Each row comes from the steps of one walk. Every step used is in the known rows, and no mark comes twice. Write the walk behind each row, first mark first.
In the rows, zero is written as 128.
Known rows:
z, v, u, t, r, q, e: [ 76 100 119  72 121  75  99 121 168 196  98 120  80  78 156 122  75  98]
v, u, t, r, q: [ 59  91 146 116 110 127  80 130 150 148  86 115  57  94 131 143  67 103]
u, t, e, q, r: [116 124 134 111 140 144 106 165 166 130 115 149 118  95 133 117 131 118]
v, z: [ 88 119 102 100 104  76 121  79 150 161 153 102 126  92 148 115  53  93]
r, t: [119 134 103  91  96 117 124 125 153 162 132  88  97  95 142 117  78 101]
q, r, t, u: [147 143  79  75 113 147 148 158 165 160 126  93 115  97 142  88  87 127]
z, v: [115 147 103  75 108  72 118  95 163 199 124 125 121  76 162 104  78 103]
u, t, r: [ 91 121 141 129 107 130 103 116 160 138 101 133  92  87 133 150  72 121]
z, v, u, t, r, q: [ 62 113 134  93 110  84  81 118 151 188  65 127  71  80 148 129  70  97]
t, z, v, u: [ 69 152 121  83 106  91  89  73 161 187 117 128 113  93 147 116  69 124]
u, t: [112 110 144 117 114 113  91 110 160 152 140 129 118  69 149 146  78 106]
t, e, q: [ 96 145 122 103 103 118 118 140 161 130 126 138 100 128 123 119 121 123]
z, v, u, t, e: [ 59 139 164  89  93  77  65 100 158 175 117 138 131  78 145 151  79 110]
e, q: [124 131 111 117 125 108 122 118 149 152 149 133  95 106 146 105 113 105]
q, e, t, u: [145 141  92  81 100 107 147 151 180 128 176 115 121 126 142 102  98 140]
z, v, u, t, e, q, r: [ 93 136 138  98 144  98  84 133 145 175 116 153 128  82 151 108 122 109]
u, t, z: [ 92 123 146 116 108 138  86 109 181 138 113 138 113  87 126 152  80 134]

Which walk is each row?
[115 121  85  71 107 128 131 173 199 128 112 110  77 133 128  92 102 128] => r, q, e, t, z
[109 149 103 123  94 128 130 141 152 116 105 119  78 132 128 107  80 130] => e, t, r
[ 92 115 150 122 146 139  84 145 145 135 138 141 114  97 138 120 118 113] => v, u, t, e, q, r
[ 75 159 110  75  95  95  95  93 152 192 105 101 102  99 140 115  73 119] => r, t, z, v, u
[148 123  91 107 158 133 135 141 150 158 144 128 102  96 156  73 114 104] => e, q, r
[155 147  77  90 130 144 154 171 149 152 131 111 105 114 140  78 126 126] => e, q, r, t, u
[119 140 102  95 134 143 131 161 166 137 121 134 108 117 133  89 126 119] => t, e, q, r
[123 135  90 103 107 118 147 145 171 124 142 110  84 131 137 100  87 133] => q, e, t, r
[ 69 143 158 106 112  72  72 112 142 168 121 156 121  92 140 139 117 109] => z, v, u, t, e, q
[ 92 132  91  55 111  81 110 140 179 171 112 115  85 121 144  84  92 119] => r, q, e, t, z, v, u
[143 127  81  83 129 142 136 147 156 169 130  83 104  84 156  84  81 100] => q, r, t
[103 130  93 103  91 130 129 177 160 118  68 109  47 137 124  94  87 118] => e, t, r, q
[ 66 115 164 124 114 134  65  90 159 142 134 132 107  89 131 159  69 129] => v, u, t, z
[ 89 122 150 101 118  68  70  79 143 197 141 132 126  57 165 136  69  96] => z, v, u, t
[136 166  69  76 139 121 138 147 158 188  84 126 105 101 145  64 128 123] => e, q, r, t, z, v
[101 102  86  69 112 120 144 149 190 158 102 102  58 112 138 103  80 110] => t, r, q, e
[ 83 127 159 105  90 123  87 130 176 132 117 133 122  88 125 161  88 123] => u, t, e
[100 154 111  95  90 122 124 158 152 135 114 109  91 130 117 117 128 114] => r, t, e, q
[134 107  83  71 112 104 136 174 180 143 140  97  79 117 148  86  98 101] => r, q, e, t
[115 142  95  72 104 153 130 168 171 148 104  88 108 103 132 100  92 115] => q, r, t, e
[122 161  87  67 108  86 132 126 188 162 129 130 120 113 146  90  97 138] => q, e, t, z, v
[136 122  81  62  96 109 147 186 190 132 139 107  90 130 135  91 105 131] => r, q, e, t, u
